Each row comes from the steps of one walk. Every step used is in the known rows, and no mark comes twice. Write the walk behind each row, first mark first.
Known rows
tatiz samo: [  5 -39  -4  -9  24   3  29  27 -19 -27  -5   0   1  -2  -3 -15  -7 -12
  27 -30 -37  -2 -19  -5  21   6 -24   0  -4  -7   8  10   9 -20  24  -7
  -7   0  -1  -3 -31  -5  -3  -4  16   0 -17   5   2  -5   2  10  37   0
  11   5   5   6 -30]
sirun samo: [ -5 -18  -9   3  11 -11  34  31   1 -26  -9   1  -4  -9 -12 -19   0 -18
  24 -25 -30  -4 -18  -8  25  24  -9   3 -11   3   5  19  -1 -21  36  -7
 -15 -10  -5 -10 -46 -11  -9  11   5 -18 -20  19   6  -7  10  -5  32  -4
   3   2   1   6 -26]
zuros sirun pivagus lene refegap mupu: [ -2 -43 -21  22  26  17  21  17 -28   5   8  13   0 -19  -3 -41  26   5
   2  -8  -3  28 -30   6  36   4 -28   7 -22  -4  -8  24  17 -25  16 -20
  -5 -18  32  -8 -45  -3  11  10 -17 -65 -39 -21  30 -26  11  27  25 -16
   7   2 -16  13  21]
samo sirun bofezo: [ 13 -13   8 -17  10   4   9  45 -25 -11 -11  -2 -18 -39  -4 -37 -22   4
  33 -11 -12  -4 -20   9  13   2   2   9 -23   7  15  45   9 -25  42  20
  -8 -24  -6 -18 -48   9  -6   3   9  -7 -11   4  14  -5  26  -3  25   6
  13  12  -8   3 -15]
tatiz samo sirun refegap turo: [  8 -35   9   3  28  13  31  38 -21  -3  -3  -2 -26 -32  -6 -48 -12  -1
  17 -46 -16  20 -10  10  34  16 -16  22 -21   0  14  28  26 -12  24  13
   2  -7  -3 -11 -26  -4  19  -1  17   8 -20  -7   1  -5   1   3  30  13
  18  -5 -10  -1 -30]
gefam turo: [ 12  -8  -7 -14   5  -8  11  41  -8 -18  -2  -3  -8 -23  14  -2  -8 -14
  37  -7 -25   8 -16  -5  11  22 -11  -2 -16  -4  -1   9  -9 -32  37   9
  -9  -1 -11  -3 -28 -13  11   5 -11  -9  -8  -4   8 -23 -10   6   3  19
   5   3 -14  -7  -8]
samo mupu: [  5 -28  -5 -13  16  -1  22  36  -9 -31 -14   3 -23  -6 -12 -19   3 -17
  20 -12 -22  -4 -22   0   8  10  -1  -4 -17  -4 -23   7 -11 -35  32   6
  -6  -3  -5 -19 -31   2  -8  -1  -5 -23 -22  -6   6 -21  16  11  29  16
  12   1   1   5  -4]
mafi samo mupu: [ -7 -27 -16  -4  16   7  16  37 -20 -28 -14   4  -8  -5  -2 -15   1 -28
  29 -26 -17  -8 -10  -3   2   8   1  -5  -3  -5 -20  16  -7 -38  33  -5
 -16   2  -1 -29 -24  -5   0  -1 -10 -21 -28   8   4 -29  16   6  25  12
  18  -1   1   6 -19]
bofezo sirun: [  0  -7  -8 -17   9   3   9  38 -11 -11 -14   2 -17  -2  -8 -17  -9   3
  20 -10 -16   7 -18 -14  19 -13   1   4   1   0  -2  21  13 -27  43  11
  -5 -23  -8 -13 -39   0  -2  -3  -2 -22 -19   1  30   6  -3   7  28  -3
  11  14  -9  12   5]
sirun pivagus lene: [ -8 -21 -17   8  19  -3  47  30 -15  -4  -7  -3  -4 -18  11 -26  11 -16
  19 -20 -23   2 -26  10  35  18 -25   9 -30   7   1  19  -5 -25  28 -17
  -1 -27   7  10 -45 -13  -9   5  -6 -23 -17   3  19 -24  -1  21  26 -12
   4  -5   0   7  -2]
bogil pivagus mupu refegap sirun: [ 10 -30 -12   0  40  15   5  43  -6  -1 -31  30  -1 -29 -19 -30   5  -3
   8  -6 -43  34 -25  15  22  -9 -24  -1 -14  -4 -18   9   8 -16  12   3
   2 -28  -7 -11  -6  -2   6  -9 -11 -46 -18 -18 -15 -15   6 -12  16  -6
  18  -4 -18  20 -12]
tatiz samo sirun: [  7 -39   8 -11  20  18  25  38 -25 -23  -2  -2 -18 -16  -7 -31  -7  -2
  17 -31 -22  -4 -17  -1  22   4 -19  21 -15  -4  16  18  20 -24  36   1
  -5  -7  -6  -8 -25   1 -12 -12  20   2 -19   4   8   0   8  10  31   8
  19  10  -3  14 -37]
mafi samo: [ -9 -11 -18 -11  16  -5  16  34 -25 -20  -7  -1   6  -6   7  -5  -7 -21
  33 -28 -26  -3  -4 -10   8   2  -5   1   5  -7   2  21   2 -29  29  -9
 -13  -3  -3 -15 -31 -15   4   6  -1  -9 -20  13  20 -19   3   6  16  -1
  14   1  -3   5 -18]
sirun pivagus mupu: [  0 -30  -9  12  12 -10  45  27   4 -15  -8   0   2  -7  -4 -39  -1 -27
  -1 -13 -28   3 -19   6  22  14  -7   0 -21   4  -9   6   4 -25  17   7
 -15 -22   0   2 -36  -7  -8  10 -24 -27 -25 -10  -9 -38  -3  16  24   5
  10  -2  -9   8 -22]
lene refegap: [ 11 -24 -10 -11  17 -19  21  35 -13 -19   1   5 -17 -19 -18 -25  -6  -3
  22 -14 -21   2 -14 -17  15  15 -12   1  -4  -7 -12  17  -2 -23  17   8
  -9  -6  10 -13 -47  -7  -5  -4  15 -29 -34 -16  41 -11   4   0  29 -15
  10   4 -12 -11  10]
refegap bogil pivagus sirun: [ 20 -19  -8   2  20 -24  35  55 -20  -3 -48  13 -13 -38  20  -8   2  -9
  12 -18 -15  16 -17   4  13   5 -33  11 -11 -15  -2  35  23 -32  26  -3
  14 -21 -20  -4  -8 -22  -2  11  28 -21   6  12  11 -13  15   5  13 -10
  21 -17 -12  24  -8]
bofezo sirun refegap: [ -7  -5   0 -12  13  -4  20  44  -6   1 -18   7 -24 -10 -25 -32  -7   7
  11 -10 -21  18 -11  -3  34  -7   5  21  -7   3  -6  21  12 -16  35   7
  -3 -21  -7 -18 -49   1   2  -3 -13 -29 -36   2  24   4  -1  12  33 -17
  14   9 -11  -1  14]
samo sirun pivagus lene refegap: [  1 -30  -5  15  19  10  35  42 -21   1   7   3 -32 -42  -2 -56   5   3
   6 -19  -3   1 -17   6  36  22 -26  34 -36   7   7  32  11 -30  28  -2
   0 -25  15   0 -43   0 -14 -10  10 -34 -36  -9  42 -15   7   9  30 -27
  16   2 -17   1   6]
tatiz refegap turo: [ 20 -20 -17 -13  31 -12  15  24  -2  -3  -3   9 -11 -20  10 -22 -10   0
  38 -23 -22  20 -16  -8  19  21 -20   1 -10  -9  -7   4   7 -26  15  13
   2  -6   5  -8 -31 -18  21   6  20   2 -11 -39  19 -17  -4  -8  20  17
   3  -7 -19 -19  -6]
zuros sirun pivagus lene: [ -5 -21 -16   9  14  17  34  25 -19   3  -6  -7   3 -18  15 -30  23  -7
   6  -7 -18   7 -26   8  37   6 -35  11 -32  10   6  19   9 -35  39 -17
   4 -18   6  -2 -42  -1  -3   6   0 -30 -12   1  20 -17   3  43  17  -8
   0  -4   0  24   8]
refegap sirun pivagus mupu: [  1 -21 -11  12  16  12  32  30  -4   4 -15   2   8 -17 -16 -41 -13 -16
  -4  -7 -29  20 -25   0  24  -2  -4  -4 -18  10   1  12  13 -25  25   9
 -12 -26   1   0 -29  -2   4   3 -20 -35 -17   2 -10 -28  -2   9  18   9
  14  -1 -12  17 -20]
tatiz samo turo: [ 10 -45   5  -9  20   8  15  30 -22 -22  -3   7  -6 -10  16 -22 -13 -15
  29 -36 -27  -8 -15  -6  21  21 -18   1 -28 -13   3   5  11 -29  40  -9
  -4  -1 -10  -5 -23 -22  -1   5   6  14 -13  -6  -8 -14  -4  10  36  22
   7  -3   4  -4 -36]
bogil pivagus mupu: [  4 -29 -15   3  18 -17  41  41  -3 -20 -26  13 -10 -17  -1 -20   9 -24
   6  -5 -32   7 -14   3  11  13  -7  -7 -15 -10 -12  16   1 -20  20   1
  -1 -19 -20  -3 -19  -9  -8  10 -26 -28 -18 -10 -20 -35  14   7  16   6
  18 -11  -9  12 -19]
tatiz refegap bogil talu: [ 35  -6 -23  -5  32 -28  37  17 -17 -11 -22  34 -20 -27   4   5 -11 -14
  34 -10 -14  19 -13 -18  18  13 -25  12  -3 -18 -17   3  34 -29  21   6
  16  -1  -4 -18 -35 -14 -11  12  27 -13 -16 -19  14 -11  23  -4  28 -14
  19  -2 -10 -13  -8]
sirun pivagus mupu refegap lene: [ -6 -30   0  18  43  15  16  14 -11  -8  -1  24 -13 -20 -13 -41   9 -17
  10 -12 -33  22 -27  18  39  10 -25  -5 -26   3 -19  12  -1 -19   7  -4
  -6 -40  21   1 -33 -17   4   3 -17 -51 -33 -14   6 -26   6  -1  29  -7
   6  -3  -7   5  -3]
mupu refegap sirun pivagus: [  8 -14  -7   5  28  20  -8  23  -8   8 -17  10   8 -24 -21 -39  -4   9
  20 -15 -47  25 -25  13  39  -8 -31  18 -21  13 -11   5   5 -28  20   6
 -12 -27   8  -1 -25 -10   4 -18  20 -36 -17 -10  29  -6  -4  -3  21 -23
  11  -4 -15   3  -4]
zuros sirun pivagus: [  5 -16 -10   8   3   9  21  20  -9  -4 -16 -13   9 -10   5 -32  16  -9
   0  -1 -26   3 -16   4  27  -2 -27  14 -21  10  -1   9  13 -37  38   6
 -10 -12  -2  -4 -34  -9  -2   1   6 -24 -14   2  23 -14   9  38  16  -7
   5  -5  -9  14  -4]
lene refegap sirun: [ 10 -23  -9  -9  22   9   7  38 -19   2 -10   7 -14 -27 -27 -27 -16   7
  19 -11 -22  20 -20 -22  19   0 -11   2  -2   1  -4  23   9 -26  22   9
  -7 -11   5 -16 -39  -3   6 -13  17 -36 -27  -2  34  -1   1  -2  25 -13
  12  11 -15  -5  16]
mupu refegap: [  9 -22  -8 -16  32  -4  -3  28  -9 -19  -1  14  -6 -14 -18 -21   1   0
  33 -18 -39  10 -25   5  25   3 -26   9 -15  -4 -23   6  -7 -23  18   2
  -5 -15   5  -9 -32 -10  -1  -2  13 -21 -21 -18  29  -5   1  -4  22  -9
   1   2  -9  -2   0]
pivagus mupu refegap sirun: [  7 -24  -3 -12  41  23  -2  40  -3  -5  -5  22   0 -16 -29 -30 -12  -1
  13 -15 -37  31 -31   4  25  -9 -12  -4 -15  -4 -18   7   7 -17  13   9
  -1 -23   6 -14 -18   3   9  -1  -7 -43 -23 -19   0 -11  -5 -11  15   6
   7  12 -13  21  -7]
bofezo sirun samo mupu refegap bogil pivagus: [  8 -27 -10  30  23  -4   7  49   1 -20 -46  48 -26 -26 -21 -24  21 -15
  15 -15 -27  17 -19  24  33  -2 -16  15 -19  -4 -33  24  25 -27  46   2
  -8 -23  -4 -27  -4 -14 -17  -4   7 -52 -30   2   6  10  32 -21  50 -33
  27   0  -9  25  -2]

Write each row's walk
[  7 -24 -22  23  19 -23  48  38 -19  -2  -1  23  -9 -35   3 -22   4 -19
  15 -22   0  19 -19   6  33  20 -27   9 -29  -6  -9  30  16 -30  16   2
   3 -23  29   3 -45 -18  -7   8  26 -39 -28   1  47 -20  12   4  36 -36
  14  -1  -7  -2  23] | sirun pivagus lene refegap bogil
[ -3 -18 -15   6  39  31   5  33 -16  14  -6  18   3 -31  -8 -32   4   9
  24 -20 -39  30 -35  22  47   0 -39  17 -29  13  -7  14   0 -20  21 -14
  -4 -35  14   3 -30  -2   4 -11  14 -38 -14 -10  19 -10  -6  -1  24 -21
   4  -1  -4  13   4] | mupu refegap sirun pivagus lene
[  6 -34   7   9  25  13  11  30   2  -9  -1  14 -23 -26 -13 -61  -2  -6
  -6 -19 -25   6 -20  23  34   6 -19  26 -35   5 -14  12  11 -26  16  11
 -13 -25   7  -2 -23   2 -13  -5  -8 -33 -35 -29   9 -22   4  -1  19  -6
  13   2 -26  15 -21] | samo sirun pivagus mupu refegap
[  9 -50  -7  29  27   6  49  44 -34  -1   5  24 -22 -41   4 -40   4 -10
   4 -39   0  10 -17  15  41  15 -36  32 -37  -5  12  35  38 -25  24  -2
   3 -20  25   3 -26  -7 -15 -10  43 -21 -36   6  29  -8  17   7  47 -32
  28   8 -12  13 -12] | tatiz samo sirun pivagus lene refegap bogil
[ -7 -34 -16  21  24  15  21  29 -23   9   4  24 -19 -13 -12 -39   7  11
   7 -16  -2  28 -28   0  44  -6 -10   9 -15  -3 -13  31  18 -18  22 -13
  -5 -33  28  -1 -51  -3   5   3 -29 -64 -45 -19  34 -12  -2   4  41 -25
  18  13 -21  10  20] | bofezo sirun pivagus lene refegap mupu
[ 10  -9 -13   0  20 -13  29  32  -3   3  -7   0 -12 -26  -5 -34  -9  -5
  29 -27 -20  25  -9   4  23  18  -6   4 -17   3  -6  21   1 -14  19  17
   2 -12  -5 -12 -38 -14  27  11   6  -3 -17  -6  19 -18  -8   2  19   9
   4 -11 -11 -13   1] | sirun refegap turo
[  7 -36   1   6  36  -4  31  40 -13   6 -43  12 -13 -30  -2 -39  14  11
   4 -19 -16  35 -17  13  33   7 -20  21 -13 -12  -8  32   9 -14   7 -24
   8 -22 -16 -11 -27  -9  12   7 -30 -42 -26  -8 -12 -24  12   5  14   0
  20 -20 -22   5 -10] | bogil pivagus sirun refegap mupu
[ 17 -19  -6 -11  18   6  -3  43 -27   5 -13  10  -1 -43 -29 -38 -32  12
  35  -3 -19  21 -25  -9  13  -7  -3  -6 -11   9   5  44   9 -24  27  20
  -6 -21  13 -27 -54   3  12  -3  16 -31 -20  -3  22  -2  15 -16  37 -13
  10  15  -5  -9  13] | lene refegap sirun bofezo
[ 32 -28 -10   7  19 -33  26  61 -27   5 -42  24  -9 -64   6 -27 -12   1
  18  -9  -5  18 -15   6   8   5 -25   6 -20  -7   2  56  26 -27  25   7
  11 -21  -1 -18 -31 -13   6   8  32 -30 -13  -1  20 -14  31 -13  33 -35
  20  -4 -13  10   7] | lene refegap bogil pivagus sirun bofezo
[  3 -21  -6   8  14   6  20  37  -7  -3 -12   8  -3 -22 -35 -35  -9   2
  18 -20 -27  19 -19 -21  30  13 -11   7  -6   7   9  30   9 -17  32  -7
 -17 -10   5 -18 -42  -8  -1  -5  19 -41 -32  15  16   3   6 -18  39 -20
  11  12  -7   3  -5] | lene refegap sirun samo
[ -6 -26 -13  -8  40  37 -23  37 -22  -7 -18  21   2 -17 -24 -22  -2  -8
  31 -29 -36  19 -23   7  17 -11 -12   5  -6  -2 -25  14   2 -31  32 -10
 -14  -5   8 -36  -9   0  11 -13   3 -41 -26  -4  10 -15  10 -13  22   1
  17   2  -3  17  -6] | mafi samo mupu refegap sirun
[  5 -19  -8  17  22  13   0  29   8   8   2  21  -8 -17  -4 -51  -5  -6
   7 -20 -29  28 -25  17  33 -11  -9   7 -18   6 -22   9  17 -18  26  23
  -5 -30   6   2 -18  -8  23   4 -15 -31 -20 -37  14 -19 -20 -11  23  -4
   7   2 -26  19  -9] | bofezo sirun pivagus mupu refegap turo
[ 10 -31  -3   9  31  30 -11  26  -5  -2 -19  12  -5 -26 -26 -48   3  -1
  15 -14 -39  22 -29  17  34  -3 -26  18 -29  14 -33   5  -1 -34  27  11
 -12 -23   9 -14 -16  -1   0 -18   9 -44 -26 -18  12 -13  10  -1  33 -11
  15  -4  -7   8  -2] | samo mupu refegap sirun pivagus
[  0 -44  -7  19  32  24  25  25 -28   2   8  15 -30 -37  -9 -57   9   5
   8 -20   7  17 -23  12  40  15 -17  24 -31  -6  -5  34  15 -21  14  -8
  -8 -28  26   0 -42   3  -3   2 -13 -53 -41 -23  29 -25  13   3  28 -11
  20   3 -27   3   7] | samo sirun pivagus lene refegap mupu
[ -3 -26  -4  12  20  13   8  30   7  -2  -6  21  -7  -9 -16 -47   2  -5
  -4 -10 -35  17 -25  10  38 -19 -11  15 -19   6 -24   3  15 -21  25   7
  -9 -33   4  -5 -27   3   0  -4 -22 -45 -38 -29  10 -10 -10  -1  35 -20
  13   9 -22  21  -8] | bofezo sirun pivagus mupu refegap
[ -1 -12  -5   3  15  13  23  33  -6  -7 -21  -1   2 -14 -21 -26 -13  -6
  24 -20 -34  17 -24  -9  28   8  -7   2  -8  10  16  25  14 -23  40  -9
 -15 -16  -6 -12 -36  -7  -3   3  10 -23 -11  32   3  -1   5  -8  26   0
   9   7   0  14 -25] | refegap sirun samo
[ 10 -20 -11  12  16   9  16  26 -11  10 -12   0  -3 -29 -24 -44 -11   5
  10 -10 -24  20 -16 -13  27   1 -21  14 -13  13  -1  20  14 -29  22  11
 -17 -17  10  -5 -37 -13   4 -15  18 -41 -32  -2  35  -9   2   1  31 -27
  18   0 -18 -10   9] | lene refegap sirun pivagus
[ -4  -4 -21  15  27 -18  44  61 -20  12 -40  35 -25 -37  -2 -15   9  -2
  10 -13  -5  35 -10  20  38   0 -15  19 -20  -4  -7  39  30 -14  31  -5
  19 -37  -6 -13 -29 -11  -5   2  -6 -41 -22  10  14   1  16  14  31 -33
  26  -2 -10  17  26] | bofezo sirun refegap bogil pivagus lene
[  4 -34   5  -7  34   5  25  35 -11   3 -19   6 -13 -21 -15 -38  -6  14
   2 -26  -9  35 -27   4  32   4  -8  17 -10 -13  -8  28   9 -13   4 -18
   2 -16  -3 -16 -41   3  16  17 -19 -36 -29  -2   4 -18  -5   5  20  12
  10  -5 -18   8  -6] | pivagus sirun refegap mupu
[-11 -23   0   4   7  10  22  45   0 -21 -24   9 -27   0 -26 -30   1 -11
  14 -15 -19  -2 -24  -5  27   1  11   8 -11   6 -11  19   7 -29  60  -4
 -16 -10 -10 -25 -36   6 -15  -2 -13 -35 -27  12  -4   1  12  -3  50   0
  13  15   1  16 -14] | bofezo sirun samo mupu
[ -3 -10  -9   7   1   1  17  28  -7  -2 -17  -1  -8  -7  -6 -32  -5  -6
  12  -8 -23   4 -15  -6  33 -10 -10  20 -14  11  -6  17  17 -28  46   9
 -12 -28  -6   1 -40  -9 -10 -10  -6 -30 -21   4  25  -1  -5  15  31 -20
  14   3 -16   9  -5] | bofezo sirun pivagus
[  5 -17  12 -14  21  -4  30  51  -8   4 -22  -5 -17 -24  -7 -39  -7   4
   2 -24 -23  16 -20  -2  32  11 -18  23 -16   1   3  25   5 -20  21 -13
  10 -13 -13 -14 -41   0   4   4   4 -19 -21   3  14 -14  -8  10  19  -4
   7  -6  -9   4  -3] | pivagus sirun refegap
[  0 -29  -5   0  30  -6  18  20  -9 -13 -10  10 -14 -12 -25 -30  -2  -1
  16 -19 -16  31 -19   7  29   9   0   4  -9 -13 -20  18   4 -11  -3  -4
  -8 -18   8 -16 -48  -7  12  15 -25 -40 -36  -5   4 -22  10   8  25  10
  12  -4 -18 -10   2] | sirun refegap mupu
[ 12 -23  -3  17  26 -19  54  59  -9  -5 -34  30 -35 -48 -11 -40  -1 -19
 -11  -8  -3  29  -4  25  25  15  -2  15 -29 -14  -6  30  37 -16  12  23
   5 -28 -11 -17 -16  -7 -12   8  -9 -30 -30   0 -10 -18  30   4  17  -5
  35 -10 -28  13  -7] | samo sirun refegap bogil pivagus mupu
[  8 -26 -14  18  26 -38  59  50  -4 -10 -35  31 -14 -34 -12 -23   6 -28
  -4  -9 -16  31  -5  16  20  16  -3   0 -21 -15 -17  22  21 -15   4  13
   7 -25  -8 -15 -21 -18  -5  17 -17 -34 -29   2 -12 -27  23   7  24  -7
  28 -14 -19   4   0] | sirun refegap bogil pivagus mupu
[  1 -15   5   4  40   6  37  46 -29  12 -47   8 -33 -42  -1 -34  10   4
  12 -14 -18  24 -12   7  32  18 -32  15 -17   3   7  44   4 -19  22 -28
  18 -36 -16  -7 -31 -17   7   4  -5 -43 -20  15   5 -10  16  11  23 -17
  19 -20  -4   0   5] | bogil pivagus sirun refegap lene
[ -4 -17  -6  11   5   5  27  34   1  -2 -13   6  -4  -2 -13 -41  -7 -14
  -7  -6 -23  10 -20  -2  29  -9   6   8 -10   4  -8  15  21 -25  36  11
 -13 -27  -3   1 -38   2  -6   5 -31 -38 -29  -8   3 -17  -5  13  29  -3
  14  10 -16  21 -11] | bofezo sirun pivagus mupu
[ 12 -37   9  13  33   2  15  56   1 -18 -27  30 -14 -31 -18 -30   8 -15
  13 -39 -21  16 -37  18  30  14 -26  18 -27  -5 -21  24  16 -33  34 -16
   4  -9   2 -25 -14  -4  -5  11  31 -33 -17   8   7  -5  14 -20  39  -8
   7   0  -1  27 -14] | pivagus sirun samo mupu refegap bogil
[ 15 -25 -14  -4  35 -16  14  39  -1 -22  -1  39  -8 -20 -15 -11  -5 -22
  16 -19 -25  27 -26  14  18   2 -12  -8 -15 -21 -29   9  13 -22   0  17
   1 -16  14 -11 -18 -10   0  16   9 -32 -22 -12  15 -20   7  -9  21   0
   7   5 -15  15   0] | pivagus mupu refegap bogil
[ -1 -41 -21   0  38   2  28  29 -30 -11  12  22 -21 -19 -12 -21   7   5
  25 -23  -6  26 -33  -6  27  16  -9  -7 -15 -17 -17  27  -3 -14   3 -19
   0 -16  28 -11 -47   0   8  15 -17 -50 -39 -17  26 -23   8  -1  30   1
   8   8  -9   2  19] | pivagus lene refegap mupu
[ -5 -27   4   8  25  13  -5  43   5 -23 -16  24 -21  -6 -37 -38  12  -6
  21 -23 -32   6 -28   8  34  -2  -4  20 -19   6 -27  13   6 -23  49  -6
 -16 -11   1 -30 -29   4 -11  -6  -6 -46 -37  -6   7  12  12 -16  51 -17
   8  15  -2  20  -7] | bofezo sirun samo mupu refegap
[ -6 -16  -8 -10  16  13  11  40 -27 -16 -10  -2 -14 -18   7 -21 -11 -13
  23 -28 -14  -8  -3  -5  11   2  -1  19  -4  -5  11  33  12 -34  37  -3
 -14  -8  -5 -17 -27  -5  -5   0   4  -8 -21  16  27 -14  10   5  11   5
  21   4 -14  11 -25] | mafi samo sirun
